Each row was made from one walk, in order. Every step used is in the known rows, and no mark comes twice. Write each row's walk.
In the rows, 100 means zero.
Known rows:
meso-fani-lazan-tafav: 154 124 117  95  73  83  94  88 102  67 146  56  81 104  51  94  92  54 116 106  95  97 103
farub-tikos: 149 139  99  69  78 115  86  85  86  73 150  55 100 106  70  98 124  61  76 101 122  48  93
lamak-farub-tafav: 161 148 107 131  87 120 104  78  77  81 131  61 106 104  70  94 117  66  97 114 109  73  99
meso-farub-tikos-lamak: 170 146 100 122  74 104  93  87  67  77 129  60 117 101  81  92 107  67  68 119 113  78 100
meso-fani-rosebuz-lazan-tafav: 151 116 104  68  69  76  73  81  86  68 162  48  91  97  52 104  61  54 110  99 112  81 102
tikos-lamak: 160 124 107 124  73  77  81  81  74  80 111  60 123  99  82  94 107  58  84 106 110  99  98
fani-lazan-meso-tikos: 147  75 115 126  69  65  98  71 129  76 126  52  93 101  82  96  86  62  89 112 124  70 105
meso-tikos-lamak-fani-rosebuz: 143  64 124 118  95  72  65  79  98  77 149  47 109  94  45 112  94  53  74 107 143  71 102
meso-farub-tikos-lamak-lazan-tafav: 175 178 101 108  54  93  92  81  64  70 151  42  97 101  63  82 145  70  98 112  96 100  99
lazan-meso: 141 106 106 106  79  75  76  76 112  79 110  55 108 112  81  93  93  54 111 105 107  92  94
fani-lazan-meso: 143 104 111 120  70  79  93  84 124  78 117  55  97 113  80  91  87  55 103 110 104 103  97
meso-farub-tikos-lamak-fani: 165 138 100 132  98  95  70  85  63  72 143  55 112 103  53  99  79  61  80 111 123  89  95
lamak-fani-rosebuz-lazan: 144 103  99  80  75  66  63  77  87  70 170  45 103  97  58 112  29  53  79  88 135  87 100
tikos-lamak-lazan-meso: 159 130 104 124  65  73  78  73  92  82 117  39 113 111  86  84 133  65 103 110 109 110  95
farub-tikos-lamak-lazan: 171 166 100 107  56  89  86  78  63  77 149  34 110 103  79  85 168  73  73 102 118  98  97
meso-tikos: 146  89 114 106  72  60  89  67 110  73 133  54  99  95  77 100  94  61  84  96 127  63 104
fani-rosebuz-tafav: 139  99 124  77  82  59  83  87 124  85 131  70  75  98  87 109 171  53  88  94 129  96  98
rosebuz-tafav: 147 132 114  84  79  59  87  85 113  82 118  75  77 101  99 100 163  56  98  89 115 109  94
rosebuz-lazan-meso: 147 114  93  95  69  72  73  75 101  76 126  51 107 109  88  96  47  57 106 101 112  94  95
fani-rosebuz-lazan: 142 104 100  71  63  66  71  77  93  72 163  47 104  97  70 109  42  53  77  87 129  84 102
tikos-lamak-fani-rosebuz-tafav: 147  98 123  96  94  62  75  89 110  84 132  68  81  97  78 111 160  55  86 101 135 102  96
lazan-tafav: 151 140 107  88  68  83  82  81  86  70 132  57  95 101  57  93 107  55 115 100  94  90  96
tikos-farub-tafav: 166 154  92 109  85 125 102  89  79  80  90  60 107 104  76  96 175  61  85 112 113  48  96
rosebuz-lazan-tafav: 157 149  94  77  57  79  80  80  76  67 150  53  95  98  64  96  61  58 110  96  99  93  97
fani-rosebuz: 130  77 124  83  80  71  74  79 114  78 145  52 104 100  56 108 109  48  79  94 128  74 102
lamak-fani: 146 123 106 110 100  73  61  78  84  69 142  53 104 105  48 102  72  51  98  90 120  98  92
farub-tikos-lamak-fani: 161 129 100 122  99  98  65  86  63  72 140  53 114 102  53 102  90  59  82 109 127  81  92
lamak-farub: 145 159 113 127  75  82  96  68  83  76 155  59 102 104  68  93  56  58  89  95 103 109  98

Which walk is each row?
162 133 110 142  78  93  99  93  91  70 150  56  95 104  58  95  73  60  71 113 113 109 100 -> meso-farub-tikos-lamak-fani-lazan
176 144 100 146  79 108 102  82  84  82 111  56 111 107  82  85 142  72  98 126 103  85 104 -> tikos-lamak-lazan-meso-farub-tafav
162 135 100 116  66  88  80  77  89  81 124  38 111 111  86  85 140  68  96 114 113  95  94 -> farub-tikos-lamak-lazan-meso
145  76 112 115  74  63  86  66 121  77 121  52 101 100  83  97  90  62  95 108 126  61 102 -> lazan-meso-tikos
159 141 115 155  72  81 102  66  73  80 146  58 112  95  77  93  59  66  77 112 113  99 103 -> meso-tikos-lamak-farub
151 163 102  93  78 122  98  79  77  74 170  55  98 106  67  95  94  64  73 106 118  60  94 -> lamak-farub-tikos
152  93 111 117  66  59  87  63 115  77 131  40  99 101  84  92 116  67  93 105 127  72 103 -> lamak-lazan-meso-tikos
154 131  99 119  69  86 107  79 108  76  95  53  95 102  83  96 131  58  71 109 120  56  99 -> fani-lazan-meso-tikos-farub
171 170 101  98  55  96  87  82  63  72 147  40  99 100  63  84 156  69 101 109 101  93  96 -> farub-tikos-lamak-lazan-tafav
165 134 100 108  75 108  86  88  67  79 126  57 119 100  80  96 123  64  72 115 119  68  96 -> farub-tikos-lamak
158 122 106 133  98  77  62  81  68  73 131  55 116 101  55 101  79  55  91 103 121 104  94 -> tikos-lamak-fani
164 132  99 136 100  97  69  84  68  73 137  54 113 105  57  98  78  61  86 117 123  89  94 -> lazan-meso-farub-tikos-lamak-fani
142  59 129  92  94  67  65  78 114  80 147  40 104 104  54 107 113  53  97 107 134  76 108 -> tikos-lamak-lazan-meso-fani-rosebuz
144  82 116  86 106  65  65  75 114  75 128  53 100 112  66 102  75  50 126 100 116  82 104 -> lazan-meso-fani
149 102 119  89  94  77  77  92 107  84 140  67  78  97  78 111 169  57  81 105 139  86  95 -> farub-tikos-lamak-fani-rosebuz-tafav
170 148 106 146  86 122 105  81  66  84 123  62 114 101  75  93 121  69  91 123 109  77 100 -> tikos-lamak-farub-tafav
146 101 123 102  82  71  95  87 118  71 146  57  85 107  62  99  76  52  96  96 109 103 107 -> meso-fani-lazan
156 157  98  90  76 110  97  84  87  71 156  59  97 107  71  93 100  64  71 105 112  63  99 -> meso-farub-tikos
169 165 104 107  54  81  85  79  67  72 140  42 101 100  63  84 147  66 107 104  96 109  97 -> tikos-lamak-lazan-tafav
143  89 105  63  77  61  66  77  97  71 170  45 100  98  64 113  33  52  87  87 133  79 106 -> meso-fani-rosebuz-lazan
147  65 108 111  77  61  76  66 115  74 143  45  99  97  73 106  52  61  89 107 140  59 103 -> lamak-fani-rosebuz-lazan-meso-tikos
166 142 103 127  85 107 102  83  88  78 118  65 106 105  74  91 123  66  96 114 103  76 104 -> meso-farub-tafav
140  78 128  74  97  57  75  87 133  85 131  67  72 102  84 111 159  52 103  99 132  91 101 -> lazan-meso-fani-rosebuz-tafav
164 152 105 144  65  65  92  72  94  77 128  50 107 109  84  81  91  66  93 110  95 126 104 -> tikos-lamak-lazan-meso-farub
150 130 104 109  66  71  77  71 103  79 126  39 104 113  82  85 129  62 107 101 108 107  95 -> lamak-lazan-meso
170 134  88 115  80 119 105  83  86  80  95  55 104 101  84  99 150  67  84 120 124  34  99 -> rosebuz-lazan-meso-tikos-farub-tafav
144  81 118 104  97  90  65  85  90  76 154  48 109  99  42 112 104  53  72 109 141  66  98 -> farub-tikos-lamak-fani-rosebuz
151 103 109 140  82  82  84  86 109  78 119  54 103 112  71  93  77  56 101 117 111 108  95 -> tikos-lamak-fani-lazan-meso
168 160 105 118  55  69  82  73  68  78 138  36 113 102  80  84 156  68  82  95 111 119  99 -> tikos-lamak-lazan
170 142 108 125  53  63  87  69  75  77 141  33 110  97  83  85 153  72  77  99 120 104 103 -> meso-tikos-lamak-lazan
160 166 105  91  55  78  84  76  78  69 149  41  92 103  59  85 145  63 111  96  96 105  97 -> lamak-lazan-tafav
132  57 131  73  99  65  66  79 118  76 154  49  98 102  47 113  96  46  93  94 134  67 108 -> meso-fani-rosebuz
158 144  95 113  66  81  99  73  97  77  99  44  99 102  83  93 152  61  73 104 122  58  98 -> lamak-lazan-meso-tikos-farub
